What can hang from each mark
Z15: Z610 Z686 Z810
Z594: Z810 Z974
Z121: Z125 Z610 Z974
Z610: Z15 Z121
Z686: Z15
Z125: Z121
Z414: Z15
Z810: Z15 Z594
Z974: Z121 Z275 Z594

(in the rows, 128 means zero)
Known rows, with every way that one mark hangs from another
Z125[Z121]: [ 88 136 130 143 128 135 122 141 162 121 133 170 157 124 132 134 136 139
 122 120 149 135 111 143 131 114 135 119 120  98 117 132]
Z686[Z15[Z810[Z594[Z974[Z121]]]]]: [168 103 109 138 133  81 108 124 109  85 145 157 124 152 109 137  98 159
 114 164 163 124 110 164 138 151 149 131  97 114 144 175]
Z974[Z121[Z125 Z610] Z275]: [ 70 109 105 135 178 118  95  77 118  85  99 233 162  97 116 136 159 154
 142 169 107  58 131 136 127 136 117 120 163  73  93 178]
Z125[Z121[Z610[Z15] Z974[Z594]]]: [ 38 141 126 125 182  95 102 144 164 108 153 214 205 125 129 182 166 144
 115 127 132  63 101 153 140 103 168 123 147  83 110 153]
Z121[Z125]: [101 107 137 126 116 141 131 122 119 106 120 131 119 125 131 140 125 144
 126 129 127 109 118 140 128 133 112 125 136 103 111 168]
Z414[Z15[Z686]]: [129 133 126 104  92 132 123 133 131 143 144 132 127 104 156 124 169 128
 166 138 173 102 160 118 168 129 144 123 136 139 133 166]
Z125[Z121[Z610[Z15[Z810[Z594]]]]]: [ 80 145 129 102 104 123 119 137 166 140 181 183 195 150 135 163 174 129
 103 166 134  75  97 157 155 103 184 125 112  75 114 157]
Z610[Z121]: [110 128 128 119 114 131 131 116 126 107 128 127 145 111 112 150 106 141
 124 120 148 132 115 120 152  83 107 122 116 125 136 155]
Z610[Z15[Z686 Z810]]: [135 149 128  88  93 122 123 123 133 144 159 135 111 129 128 137 138 126
 144 159 161  90 136 119 188 124 164 139  90 147 148 152]
Z810[Z15[Z610 Z686]]: [120 144 159  96 113 135 116 100 109 157 114 135 130 119 152 102 183 120
 182 167 126 115 114 116 188 153 176 137 130 129 142 170]
Z610[Z15[Z810[Z594]] Z121[Z974]]: [110 133 118  65 126 113 117 120 132  88 167 141 159 137 135 180 104 141
 101 155 152 114  77 144 167  71 153 114 100 108 155 188]
Z121[Z610 Z974[Z275 Z594]]: [ 99 128  96 122 223  81  80 125 103 120 116 212 157 118 123 143 167 143
 137 165  98  80 116 136 104 142 143 115 159 117 104 133]
Z686[Z15]: [140 118 123 156 104 124 122 148 113 117 139 129 116 137 111 144 112 136
 118 116 152 133 133 137 127 146 106 142 130 128 131 134]
Z594[Z810[Z15] Z974]: [153 110 131 163 115  99 118 143  95 149 140  73 144 162 171 124 137 134
 151 146 136 137 109 168 123 103 163 126  81 105 127 177]
Z686[Z15[Z610]]: [130 120 149 127 128 123 105 116 103 127 129 144 107 128 116 131 126 138
 136 144 136 135 117 116 141 151 130 139 155 136 129 116]
Z610[Z15 Z121[Z125]]: [ 64 123 130 103  87 147 138 111 136  71 143 131 166 101 119 194  98 146
 113 127 158  94 110 138 156  74 104 116 121 104 120 196]
Z610[Z15[Z686 Z810[Z594]]]: [151 151 108  65  89 116 118 123 136 139 161 142 135 140 134 137 146 126
 143 180 153  95 118 137 156 135 181 129  85 137 148 179]
Z810[Z15 Z594]: [127 141 116 121  98 137 133 144 125 123 134 120 181 152 158 132 157 107
 133 136 118 142  98 157 113 137 155 123 109 101 124 183]
Z125[Z121[Z610[Z15[Z810]]]]: [ 68 147 146 122 114 128 123 133 166 146 177 176 170 142 128 164 169 132
 104 153 141  64 116 144 191  93 174 143 119  82 124 136]
Z414[Z15[Z686 Z810[Z594]]]: [157 132 114  72  87 127 121 136 135 152 158 134 122 134 166 117 176 126
 155 165 181 106 134 133 175 130 174 118 110 130 139 188]
Z610[Z121[Z125]]: [ 83 104 135 113 103 142 134 107 119  81 121 127 133 111 117 161 102 154
 118 125 153 114 105 132 156  89  90 118 128 102 120 193]
Z125[Z121[Z610[Z15[Z686]] Z974]]: [ 49 133 141 101 126 106 102 120 150 121 164 190 178 118 122 153 178 145
 129 161 140  52 108 131 183 112 156 128 139  82 133 184]
Z594[Z810[Z15[Z610]] Z974[Z275]]: [145 124 127 148 167 100  81  96  74 157 122 125 147 132 177 116 152 132
 173 201 112 150  99 149 113 112 178 113 106 112 121 154]
Z974[Z121[Z610[Z15]] Z275]: [ 91 154  94 126 169 112  97  81 141  95 130 234 198  90 113 156 152 130
 141 177 109  59 152 127 134 114 148 128 151 102 109 143]
Z121[Z974[Z275]]: [119 126 106 123 197 112  95 113 106 114 120 174 131 118 136 133 122 136
 122 155 108 133 116 131 104 130 122 112 145 119 133 131]
Z594[Z974[Z121 Z275]]: [133 122  93 148 193  88  90  87 113  90 108 194 154 100 119 125 109 150
 140 176 128 120 132 135 103 132 128 113 121 127 124 145]
Z414[Z15[Z610[Z121[Z974]] Z686]]: [ 94 118 153  56 134 117 101  88 114 119 135 151 124  84 154 136 153 151
 167 161 175 103 115 100 221  92 141 114 162 127 152 185]
Z974[Z121 Z594]: [125 136  98 133 197  96 111 114 155  88  94 212 159 112 127 135 122 142
 153 117 147 104 136 141 124 127 147 127 129 127 111 139]
Z686[Z15[Z810]]: [154 126 132 145 113 120 122 149 114 132 149 127  87 151 118 139 112 137
 108 128 163 126 128 137 161 139 128 150 112 126 142 126]
Z594[Z810[Z15]]: [139 125 132 159 114 125 120 141 119 148 132 100 144 153 180 126 151 120
 160 124 135 137 113 161 130  88 164 131  97  95 121 167]
Z594[Z810 Z974[Z121[Z610]]]: [138  88 127 153 159  67  97  96 108 124 124 148 151 136 134 122 148 161
 156 173 124  73 125 152 138  98 156 124 115  89 113 172]
Z15[Z610]: [121 129 152 105 149 128 111  99 120 139 117 141 119 114 131 120 141 132
 148 160 116 130 114 112 150 131 152 129 153 130 127 111]
Z974[Z594[Z810[Z15]]]: [144 136 111 156 148 108 111 154 125 139 117 125 156 154 181 135 154 125
 177 113 142 128 114 171 110 100 183 125  94 105 104 168]

Rows
[121 136 138  99 120 144 118 111 118 135 122 128 172 139 162 123 173 112
 148 172 106 142  83 143 130 135 180 125 132 106 124 166]	Z810[Z15[Z610] Z594]
[ 58  87 151 112 148 115 115 110 101 105 136 146 125 137 122 140 162 151
 111 147 105  63 102 138 153 130 110 128 168  71 113 185]	Z121[Z125 Z610 Z974]
[ 42 141 114 126 177 113  87 115 147 110 160 225 204 112 130 169 160 137
 107 164 116  76 106 144 128 103 149 118 149  69 119 148]	Z125[Z121[Z610[Z15] Z974[Z275]]]
[122 130 151  60 100 130 112  94 120 151 143 140 105  95 152 131 165 149
 176 172 190  98 125  97 252  86 166 126 127 139 150 167]	Z414[Z15[Z610[Z121] Z686 Z810]]
[153 118  94 147 198  80  93 119 148 100  95 195 141 127 154 127 116 153
 179 124 160 106 131 159 114  95 169 118 109 115 101 152]	Z974[Z121 Z594[Z810]]
[129 132 157  67 115 122 109  76 111 147 124 143  85 107 119 117 140 152
 163 182 163 107 102  94 238 105 155 132 111 144 154 158]	Z15[Z610[Z121] Z686 Z810]
[135 120  73 157 225  70  67 102 125 120  93 242 174 115 143 128 159 153
 183 171 124  72 140 154  99 103 170 114 126  97  84 151]	Z974[Z121[Z610] Z275 Z594[Z810]]
[149 133 137  52 109 127 103 105 124 162 147 148 111 120 171 113 190 130
 173 199 163 107 120 116 198 136 193 121 132 136 138 168]	Z414[Z15[Z610 Z686 Z810[Z594]]]
[130 124 155 108 117 124 107 107 106 114 138 147  91 122 114 148 108 155
 126 153 163 129  98 113 210 106 126 142 124 127 148 134]	Z686[Z15[Z610[Z121] Z810]]
[168 131 114  76 102 116 118 123 120 150 141 134 103 146 133 106 153 134
 148 175 150 113 112 134 156 148 167 120  94 134 142 179]	Z15[Z686 Z810[Z594]]
[144 132 156  73 133 120 106  90 109 167 124 150  71 124 129  95 161 140
 165 191 139 105 116 101 213 143 173 137 121 141 149 131]	Z15[Z610 Z686 Z810]
[102 132 141  74 127  97 110 113 113 143 172 154 112 140 123 140 174 141
 136 177 134  38 121 119 217 129 167 143 128 115 156 170]	Z121[Z610[Z15[Z686 Z810]] Z974]
[ 98  83 109 141 187  81  95 105 128  93  93 204 150 125 142 139 160 168
 174 142 137  46 125 168 129 103 152 116 141  71  75 194]	Z974[Z121[Z125 Z610] Z594[Z810]]
[122 130 158  84 138 127 114  87 118 132 126 135  99 116 126 135 120 145
 136 166 145 128  95 105 213  82 150 133 120 130 142 130]	Z15[Z610[Z121] Z810]
[ 67 106 156  88 111 154 118  91 127  99 130 138 146  85 156 165 142 150
 150 142 164 101 112 120 192  76 117 110 162 102 112 180]	Z414[Z15[Z610[Z121[Z125]]]]
[ 73 117 136  91  76 129 124 105 116 119 148 144 148 116 113 156 176 146
 144 170 131  30 134 127 169 138 133 133 137 102 112 206]	Z121[Z125 Z610[Z15[Z686]]]
[144 103 110 132 205  70  88 143 117 119 120 154 116 145 160 131 125 150
 154 120 143 121 104 160 104  98 162 111 116 115 112 148]	Z121[Z974[Z594[Z810]]]
[127 148  70 140 225  95  87 107 146  84  81 251 167  93 127 134 122 141
 159 144 135 109 144 140  97 135 146 115 133 129 106 132]	Z974[Z121 Z275 Z594]
[124 146 112  74  95 130 129 120 143 108 165 131 170 129 126 179 107 129
 108 155 155 119  98 141 162  73 154 118  90 120 143 178]	Z610[Z15[Z810[Z594]] Z121]
[102 124 118 108 181  93 114 131 125  80 116 163 148 115 123 164 106 152
 125 115 149 117  99 133 142  93 124 110 125 127 133 168]	Z610[Z121[Z974[Z594]]]
[ 58 136  98 141 229  88  77 135 139 112 121 250 185 119 128 149 172 151
 128 153 116  87  97 149 111 123 150 110 151  82  96 145]	Z125[Z121[Z610 Z974[Z275 Z594]]]
[127 118  86 130 179  83  89  83 106  98 118 205 200 115 111 130 154 148
 135 211 102  88 118 145  83 147 148 103 135  99 109 177]	Z810[Z594[Z974[Z121[Z610] Z275]]]
[ 70 120 137 112 132 115 120  86 139  91 142 193 146 125 128 167 152 149
 124 160 132  27 126 142 201 108 153 142 137  71 112 178]	Z974[Z121[Z125 Z610[Z15[Z810]]]]
[ 71 102 109 103 176 127  96  97  99  62 113 180 138  98 125 163 100 161
 119 148 134 116  87 138 128  94  83  98 139  93 120 198]	Z610[Z121[Z125 Z974[Z275]]]
[140 144  67 170 211  96  81 119 133 105  83 224 184 115 179 131 145 134
 192 142 143 121 125 174  99  99 182 114  97 101  95 177]	Z974[Z121 Z275 Z594[Z810[Z15]]]
[143 123 135  91 109 121 106 106 103 114 139 141 115 134 118 150 111 153
 121 170 157 145  83 133 176 115 138 126 119 124 143 164]	Z686[Z15[Z610[Z121] Z810[Z594]]]
[ 97 122  73 137 217 109  91  98 137  61  74 247 161  91 129 150 124 154
 158 146 133  92 131 153  97 137 131 106 138 111  88 170]	Z974[Z121[Z125] Z275 Z594]
[163 112 120 111 127  99 118 129 106 133 154 106 122 162 128 126 124 138
 111 171 134 137  96 150 123 137 160 115  88 131 140 158]	Z15[Z810[Z594[Z974]]]
[106 122  85 154 238  80  64 141 140 114 112 231 157 125 169 137 129 157
 155 138 146 136  93 174  81  91 169  90 108  93  96 145]	Z125[Z121[Z974[Z275 Z594[Z810]]]]
[ 56 111 135  90 122 129 125 106 126  56 147 139 155 105 125 194  95 155
 102 125 151  93  93 140 158  74 100 116 131  92 133 205]	Z610[Z15 Z121[Z125 Z974]]
[129 124 153  95 101 126 104  89 103 153 114 120 131 118 169 120 161 143
 204 167 159 123  93 126 199  76 173 124  91 108 138 210]	Z594[Z810[Z15[Z610[Z121] Z686]]]
[116 121 106 110 167  77  98 134 132  87 140 149 164 122 150 188  97 153
 146 122 167 108  99 157 128  46 152 108  98 119 125 180]	Z610[Z15 Z121[Z974[Z594[Z810]]]]
